Each row was made from one small tree. The marks that hang from a mark follow it in brackets, in alphabetical order. Every link used is in the known rows. Write each row's tree.
Known rows
T{G{J{Y}}}: [ -6 -14   5   8 -25   7  -3  25 -32   5  -2  10 -10 -13  -3  16  -5  16
   5  -5  20 -15]
W{G{J}}: [  0   0 -15  -8   0   7 -14 -21 -12  -6  -9  20  -2 -18  -3   5 -14   3
   1 -16  12 -14]
G{J{Y{N W X}} K T}: [ 19  35 -11  -6 -21  -9   2  -5 -49   7  -3  14  19 -36  11  -8 -22   5
   7  12   2  -6]
N{Y{K}}: [  3  -5 -24  31   9  33  12 -20  -1  -8 -51   2   9  15   0  -8   8   4
   1   6  15 -22]
Y{T}: [ 23 -10  10 -13 -23   5   4  -7 -15  13   1 -13  -7  14   8   4   1  -3
  10   5  -5  -2]
T{G}: [ -6 -15  14   0 -19  10 -11  19 -17  17  -2   8 -17  -2 -13  14   7   3
  -2 -10  17  -5]
T{G{J X}}: [  4  -8  -8 -11 -23  -1 -17  13 -25   9  10   6 -13 -29 -11   8  -5   6
  -3 -10  23 -12]
T{G{J W}}: [-12 -23   2   6 -19  10 -20  18 -25  14   6  11 -16 -23 -11  15  -4   3
 -12 -14  29  -8]
Y{J T X{G{K W}}}: [ 25 -24  37  -2 -39  36  11 -28 -12 -11   4  38   3   3  -7  14  -5 -34
 -12  15  15 -18]
J{Y{K N T}}: [ 27  -8   5   9 -31  18  30   5 -41  -5 -15 -24  19   2  15   6  -6 -15
  33   8   6 -22]
J{Y{W}}: [ 10  10  19  16  14   6  18  13 -25 -11  -8 -15  22 -17   3   0  -8   1
   3   6   5 -14]
W{G{X} Y{J K N}}: [ 32  22 -23 -18 -20  22   3 -24 -19 -35   7  21 -20 -24  -5   0 -20 -24
 -11 -12  23 -22]
Y{J K T W X}: [ 48   4  -7  28  10  27  36 -46 -10 -33 -40  10  14  -2   3  27   9 -36
  -7  25  10 -21]
T{G{J}}: [ -7 -13  -4   5 -24   5 -11  18 -20   9  -4  11 -19 -10  -6  18   0  14
   0  -6  18  -7]
Y{X{G}}: [  7   0  10 -12  -9  13   1 -12   6  -4 -12  17  11   6  -8  -1   5 -17
   5  12   7  -9]
Y{N T X}: [ 51   3  10 -27 -55   4  17 -19 -35   1 -10  -5   8  37  13   9   8 -24
  26   8  -6  -7]
W{Y{K T{G}}}: [ 19  -1  -8  -5 -20  13   5   7 -20   5  -2 -10 -36   8   8   4  -4   3
  -5  10  14  -9]
X{G{J T}}: [  1  17 -17 -25 -30  10 -16   2  12  13   1   8  -8 -30  -9  -4  -5  -3
  15  15   2   5]
W{G{T X} Y{N}}: [ 41  48 -20 -63 -31  -3 -20 -14 -32   5  26  12 -27 -23  -7 -22 -18 -13
  -3 -16   6  -3]
X{G{J K T W}}: [-12   1   0 -14 -23  20 -30   1  -3  26  10  12  -3 -51 -14 -10 -17 -14
  -5   6  20   2]
N{Y{K{G{T}} W X}}: [ 28  23 -32  20  35  26  10 -46 -15 -10 -79  10  17   4  -9 -12   8 -12
  -2  10  19 -18]
T{G{J{Y{N W X}} K}}: [ -2  -8  17  17 -28  11  -3  19 -48   6 -12  10   0 -18  -2  16  -9   8
  -2  -3  27 -19]
K{G{J T}}: [ 17  25 -41 -26  10 -17 -16 -26 -21   8 -26  18 -11 -31  -6  -9 -21  -2
  13  -4   3  12]

Which tree is each row?
[ 35 -11  17 -21 -72  15   2  11 -40  20  -3 -18 -16  22   3  20  10 -13
  26  -3   6  -3]
Y{N T{G}}
[ 22 -15 -14  32 -15  45  26 -31  -6 -19 -44  16  -1  23   3   6   8  -3
  -1  13  12 -26]
N{Y{J K T}}
[ -7   7 -16  -8  -6  -6 -31  -9 -30  29  21  21  -1 -55  -2 -15 -26  -2
 -20  -6  14   5]
G{J K T W}
[ 10   2   8  20 -26   6   9   5 -48  -5  -9 -12  16 -24  19   6 -26   9
   7  10  12 -18]
G{J{Y{N T W}} K}
[ 15  30 -32 -32 -13 -21 -24 -15 -30  21  28  14   4 -62  -2 -25 -27   3
  -8   1   5  -1]
G{J K T X}
[ 19 -22 -10  15 -13  42   3 -18 -25  12 -39  -4  -1   9  -6  -5   8  -6
  -1  -1  28 -28]
N{Y{K T{G{W X}}}}
[ 26   6   7 -27 -32   2  -3  13 -26   9  21  -7 -39   7   5  -4  -8   8
 -11   6   9  -5]
W{Y{T{G{X}}}}
[ 66  16 -24   9 -14  25  25 -43 -29 -30 -46 -17   5 -29  -4  22  -7 -51
  14   8  19  -9]
Y{J K{G{X}} N T W}
[ -6  10  12 -19 -24  20 -20   2   5  28   3   9  -3 -29 -15 -12  -6 -13
   4  10   8   5]
X{G{K T}}
[ 23  19 -40 -39  17 -18 -31 -31 -31  13  -3  14  -4 -63 -17 -22 -30 -20
  -3 -16  18   7]
K{G{J T W X}}
[ 18  16 -15  13  12  27  -3 -26 -12 -12 -42   3  10  -5  -7 -10   1   6
 -11  -3  18 -23]
N{Y{W{G{J X}}}}
[-10 -23   9   0 -16   8 -30  12 -40  21  20  10  -7 -49 -17   1 -17  -4
 -23 -20  40 -16]
T{G{J K W X}}
[  9  -3   1  -3 -16   2  -8  20 -37   3   6  -1  -2 -37  -9   8  -9   7
  -1  -7  25 -19]
T{G{J{Y{W}} X}}
[ 19  13   0  26   1  16  28   8 -31 -18 -27 -29  29 -19   8   7  -4 -16
  19   7  12 -19]
J{Y{K N W}}
[  8  -6 -24 -14   3  -8 -21  -8 -19  -3  31  -3   9 -58  -6 -12 -24 -11
 -18 -12  24 -11]
G{J W X}
[ 20   3 -36   6  23  15   3 -41  -7 -18 -17  30   0 -52 -19   1 -17 -40
 -10  -5  22  -7]
Y{J K{G{T W X}}}
[ 21  31   3 -27 -11  12  -8 -32 -27 -11  13  63 -26 -10  -5  -9 -21  -7
 -31  -5   9 -12]
W{G{K T} Y{J X}}
[ 24 -13   8  10  -3  14  31 -11 -37  -7 -19  -4  26   5  13   2  -5 -13
  20  13   8 -30]
J{Y{K T X}}
[ -4 -11  28 -10 -36  34 -19  10  -8  17  11  -6 -11 -21 -10  -8 -15 -22
  -9   5  26  -4]
X{G{K W{Y{N T}}}}
[  1   2 -16  -3  -5 -10 -15  -9 -24  -2  18   3  11 -49   2 -14 -30   6
 -13  -2  18 -14]
G{J K X}
